Known rows, with every way that one mark hangs from another:
[E L M N U X]: [-16  22  -9 -29 -18 -24 -21 -17  -6  12  15  15  21 -18 -23 -28 -22  34
   2  10  -2  26 -15   2  -6  18  -8   6   9 -15]
[E L M [U [Y A]]]: [-19  15   5  -2  -5  23 -31 -17  -1  13   8  17  13 -17 -17 -46   1  37
  -9  10  -8  46 -23  -3 -19  24 -10   0   7 -15]
[A [Y [U [E N X]]]]: [  1  16  10 -19 -15 -20  -7   5 -12   7  18  15   3 -18 -12 -14  -6  27
   6  16 -31 -16 -53   5 -13  20 -11  -1   0 -17]
[A [Y [U [E B N]]]]: [  1  14  36 -17  15  -7  17   6  -2   0   7  16   3 -10  -1 -11   2  23
   8  17 -33 -18 -48   0 -22  20 -13  -4   1 -11]
[L [E [N V] U]]: [ 12  17 -28 -30  32   4  -9 -18 -20   3  17  19  -2 -24  -8 -25 -24  36
   7  16 -22  42 -22   0 -28  19  -6   4   4 -22]
[M [E L [U Y]]]: [-21  18 -12 -22 -13  33 -28  -1   7   6   9  17   2  12  -1 -33  -4  29
  -3  11 -34  58 -31  -4 -31  19  -7  -6   3  -7]
[V [N [E L M X]]]: [-23  14  33 -13 -35  12 -15  30 -12  15  20  13   3 -22 -29 -33 -16  35
  -2  15   2  13  -4 -22  -3  17  -8   7   1 -14]
[A [Y [U E]]]: [ -3  11  25 -20  -5  25   0  16 -15   5  11  16  -8 -16  -7 -13   8  26
  -1  15 -31 -16 -45   1 -18  20 -11  -4  -2 -12]
[L E]: [ -5  13  18 -19  -6  28  -7  -7 -25   9  14  19 -18 -24 -15 -30  -8  38
   1  17 -19  45  -5   1 -25  19  -8   0   4  -8]
[G [Q [E B]]]: [ -5  40  26 -16  -2  12  12  -3 -22  12 -14  20  -6 -14   4 -30  -3  35
   4  17 -19 -10 -11  12 -13  24 -13 -14   8  -3]
[B [E N X]]: [ -2  20 -12 -15 -15 -20 -16 -23 -21   6  15  20   4 -21  -9   3 -18  30
   5  15 -26  35 -18   3 -15  32 -12   5   4 -14]
[N [E X] V]: [  6  12  -3 -23   2  -2  -6  -3 -26  11  16  19 -10 -24 -11 -28 -13  31
   2  13 -23  -2 -16 -19 -14  21  -2  11  -2 -21]
[G [Q [E [U Y] X]]]: [  0  44 -35 -18 -36   1 -30  -6 -20  21  -2  19   2 -19  -3 -35  -2  41
   1  14 -25  11 -40  12 -11  25  -9 -18  -1 -14]
[E B L N U]: [-19  21   0 -28  14  -9   3 -11   1   5   3  18  11 -11   1 -30 -15  27
   8  12 -30  25 -15  -2 -22  21 -10   0  11  -7]
[Q [E B U] G]: [ -5  10 -21 -20   4  15  14   1 -22  10 -15  23   2  -6  17 -28  -8  30
   7  14 -24  -5 -15   0 -28  20  -7 -47   8  -4]
[B [E N [U Y]]]: [  4  19 -43 -15   6   6 -30 -25  -7   1  10  19   6 -17  -1   1  -1  32
   3  15 -32  53 -36  -4 -28  33 -11  -5  -1 -16]
[G [Q E]]: [ -5  39   4 -18 -10  19 -10  -8 -31  13 -10  19 -12 -17  -3 -29  -6  39
   0  15 -17  -5  -9  12 -10  24 -11 -15   6  -7]
[Y A U]: [ -8  13  19   2   7  23  -9   3 -27  10   6  19  -9 -17  -1 -26 -11  31
   0   8 -25  20 -14  -3 -23  24 -10   5   8  -8]
[Y A [U [E B L]]]: [-23  13  60   5  12  18   6  17  -4  10   3  19  -1 -13   2 -30 -11  24
   0  13 -28  -9 -17   1 -17  22 -14   0  12  -9]
[N [E L U] V]: [-10  15 -15 -29  22  23  -9   4 -12   6  12  17  -4 -20  -4 -32 -10  31
  -2  10 -26   5 -18 -19 -18  17  -3   6   2 -22]
[A [Y U]]: [ -7  12  25 -28  -6  22   1  16 -16   7   9  15  -7 -13  -5 -12  10  27
   1  13 -31  18 -43  -2 -22  19  -8   2   1 -10]
[L [E B N]]: [ -3  16  31 -16  16  -5   8 -18 -12   5  10  20  -7 -18  -8 -29 -15  36
  10  20 -22  44  -9   0 -28  19 -10  -1   7  -6]
[G [Q [E B L X]]]: [-25  46  42 -22 -29 -11   3   5 -11  21  -8  18   3 -15  -5 -36 -12  36
   2  15 -22  -1 -16  18  -2  21 -11 -10  10  -8]
[L [E B X]]: [ -7  14  38 -17 -22  -4  10  -1 -18  16  15  21  -7 -22 -11 -31 -13  36
   9  19 -22  38 -13   2 -21  20 -10   5   7  -6]
[E B]: [ -6  13  28 -23   2  13  13  -7 -20   6   3  19  -5 -12  -1 -25  -3  29
   4  15 -26  16  -6  -3 -25  22  -9   3   7  -2]
[Q [E L X]]: [-25  17  15 -24 -30  -4 -14   1 -16  19  -3  17  -2 -15 -10 -38 -15  30
   0  13 -23   9  -9   8 -15  20 -11 -10   7 -12]
[M E]: [ -7  13   2 -17  -7  31  -5 -10 -20   1   8  17 -11  11  -1 -24 -11  31
   2  14 -25  32  -7  -4 -27  21  -8  -1   5  -1]
[U E [Y A]]: [  1  12   4  11  -3  25 -25 -23 -17   7  10  21 -10 -19 -11 -45   3  34
  -4  15 -31   9 -23  -1 -27  29 -12  -7   2 -14]
[N [E B]]: [ -4   8  26 -10   8  14  14  -3 -18   6   5  19 -12 -15  -1 -30   0  29
   4  14 -23  -3  -4 -24 -22  19  -7   2   3  -6]
[Y A [U E]]: [ -3  11  17  10   8  27  -9   5 -25   8   7  19 -11 -18  -2 -25 -11  29
  -1  13 -25 -14 -17   0 -20  25 -12   1   9 -12]

Rows:
[ -3   9  19  -7  -8  34  -7  20 -23   4  16  15  -8 -21 -22 -26  -9  35
   0  17   5   5   2 -27 -15  19  -7   5  -2 -10]
[V [N [E M]]]
[ -2  12 -33  19  -2  38 -26  16 -18   7  14  16 -10 -22  -7 -47  -2  38
   2  14 -29  25 -27 -29 -29  27  -8  -2  -4 -16]
[V [N [E [U [Y A]]]]]
[  0  15 -46 -17  10  -2 -13 -20 -23   7  -8  19  -1 -11   1 -31 -17  32
   8  12 -22   1 -16   2 -29  21 -11 -16   5 -13]
[Q [E N U]]
[-22  17 -14   7  -5  34 -30 -13   2   7   8  17   2  10   0 -47  -7  34
  -4  11 -35  59 -31  -3 -31  24  -9  -5   5 -10]
[M [E L [U [Y A]]]]
[ -4  42 -12 -17 -25  -8   5   1 -24  20  -9  20   6 -15   4 -31 -11  38
   9  16 -21 -13 -24  14  -8  24 -11 -12   7  -6]
[G [Q [E B U X]]]
[-22  17  11 -21  -4  25  -8   2  14   5   3  19   7  17   7 -34  -1  27
   1  14 -37  53 -32  -4 -33  19 -10  -5   5  -4]
[M [E B L [U Y]]]
[ -1  37  42 -16  -4  10  11  -9 -20  13 -15  20   6 -13  -9 -27  -3  39
   2  19   7 -11  -5  12  -6  23 -12 -12   9  -3]
[G [Q [E B M]]]
[ -5  12   7 -15   2  21  12   0 -17  10  10  19  -6 -20  -2 -30  -8  36
   8  18 -20  38 -15  -2 -30  20  -9   1   8  -5]
[L [E B U]]
[-20  17 -10 -30 -12  26 -29  -3   0  11   9  17   2 -16  -6 -34   4  31
  -4  10 -33  46 -27  -4 -24  20  -8  -5   3 -13]
[E L [U Y]]
[ -7  24   5 -34   7 -23 -16 -14  -8   7  17  18   8 -22 -17 -29 -28  29
   3  14 -30  -4 -23   7  -8  20  -9   5   5 -24]
[U [E L [N V] X]]
[  0   6   6  -8   7  14  12  -3 -14   9   6  19   4 -15  -7 -27  -2  33
   4  14   3  -7  -7 -26 -18  19  -8   4   5  -6]
[N [E B M U]]
[ -8  15  23 -15 -23  -1  11  -3 -14   9   6  20  -1  12   0 -26 -16  30
   8  16 -27  27 -15  -2 -23  22  -9   5   5   0]
[M [E B X]]
[ -3  13   2 -20  17  -9  11 -18 -18   4 -14  23   3  -5  11 -28 -15  29
  10  16 -24   2 -10   2 -29  22  -8 -50   8  -6]
[Q [E B N] G]
[ -4  10 -43 -21  -3  25  -6  -4 -30   9 -10  21  -3 -10  10 -28  -9  34
   4  11 -23   0 -14   1 -27  21  -6 -49   6  -8]
[Q [E U] G]
[ -4  13  40 -23 -23 -11   8  -8 -17  14   9  19  11 -17 -17 -24  -8  34
   4  16   0  12  -7  -2 -10  21 -10   9   7  -5]
[E B M X]
[  1   9  44 -15   0  15  14  -9 -15   5   5  19   5 -14 -15 -24  -4  30
   2  16   3 -20  -2  -1 -15  20 -13   0   8  -5]
[U [E B M]]
[ -3  19 -12 -14 -16 -16 -15 -23 -16   4  13  19  -1   8  -5 -25 -26  32
   8  13 -27  34 -16  -1 -23  23  -8   3   4  -6]
[M [E N X]]
[-28  18  40 -21 -25  -1   7   4   1  10   7  18   4  13  -2 -30 -18  27
   4  13 -30  35 -14   0 -19  20 -10   5   8  -1]
[M [E B L X]]
[ -5  19  33 -34  36  -9   8 -11   0  -2   7  19   9 -15  -6 -27 -19  24
   5  15 -30  -7 -18   5 -18  20 -11   2   6 -19]
[U [E B L [N V]]]
[ -3   9  -9  -9   9  15  12   1 -16   8   6  20  -7 -15   3 -31  -1  32
   7  12 -24  -6 -13 -26 -25  20  -7   2   4  -6]
[N [E B U]]
[ -8  12   0 -28  21  21  -8   0  -8   7  11  15   7 -21 -17 -29 -10  33
  -4  10   0   5 -12 -21 -12  15  -4  10   3 -22]
[N [E L M U] V]
[  2  16  13 -18   8   2  -3   2  -9   1  13  14  -3 -14  -7 -12   1  25
   4  15 -31 -14 -47   1 -19  20 -11  -6   0 -15]
[A [Y [U [E N]]]]
[ -4  16  -9 -24 -20  -8   8   0 -18  15   8  20   6 -15  -1 -26 -11  30
  10  11 -28  10 -21  -2 -19  22  -9   6   6  -6]
[E B U X]
[-17  46  27 -21   1  -6 -18 -22 -10  11  -8  16  10 -16 -19 -31 -14  38
  -2  16   7   6  -4  16  -1  20 -11 -15  10 -14]
[G [Q [E L M N]]]
[ -2  14 -28   2  -1  25 -26 -20 -18  10   9  19  -2 -19  -3 -45   2  35
  -1  11 -32  39 -29  -4 -30  29 -10  -2   4 -13]
[E [U [Y A]]]
[-17  13  62 -21  -3  15   9  -1  -1   7   5  18  10 -15 -17 -28  -5  28
  -2  16  -1 -11  -2   1 -10  18 -13  -2  11  -7]
[U [E B L M]]
[ -4  12  53 -17 -23  -4  10  -4 -15  18  16  21   3 -22 -23 -29 -13  40
   7  21   5  37  -6   1 -13  19 -10   9   8  -6]
[L [E B M X]]
[ -3   8  38  -9 -17 -13  10  -4 -16  16  11  18   4 -18 -18 -29  -6  34
   4  16   2  -6  -6 -22  -9  20  -7   8   5  -8]
[N [E B M X]]
[-22  46 -16 -23 -35  -1 -19   5 -18  21  -3  17   4 -18  -6 -36 -15  38
   1  13 -21  -1 -22  17  -1  21 -10 -13   8 -12]
[G [Q [E L U X]]]
[ -2  13 -31  11   0  31 -28 -20 -15   8   8  19   1 -20   1 -14   3  35
  -2  14 -32  54 -34  -3 -29  37 -14  -1   0 -14]
[B [E [U [Y A]]]]
[  0  38   8 -16  -3  13   9  -5 -20  15 -13  18  11 -13  -3 -27  -4  40
   3  18   7 -14 -12  10  -6  22 -13 -12   9  -5]
[G [Q [E B M U]]]
[ -1  13  20 -18 -24  -3   7  -1 -15  18  16  20   9 -21 -18 -27 -15  41
   8  19   2  33 -15   0 -15  19 -10   8   8  -8]
[L [E B M U X]]
[ -2  14  -8 -15  -4  26  -4  -5   0   3   2  21   2  15  10 -30   0  31
   6  14 -33  43 -33  -8 -38  22  -9  -5   1  -2]
[M [E B [U Y]]]
[  0  43  -8 -16   5  -3 -13 -24 -26   7  -8  19  -6 -16  -4 -28 -12  38
   4  15 -17  -2 -11  14 -11  23 -12 -17   6 -12]
[G [Q [E N]]]
[-23  15  36   5   4  28 -14  12 -12  10   9  18  -4 -18  -7 -30 -14  27
  -6   9 -28  -3 -16   3 -15  21 -12   0  10 -13]
[Y A [U [E L]]]
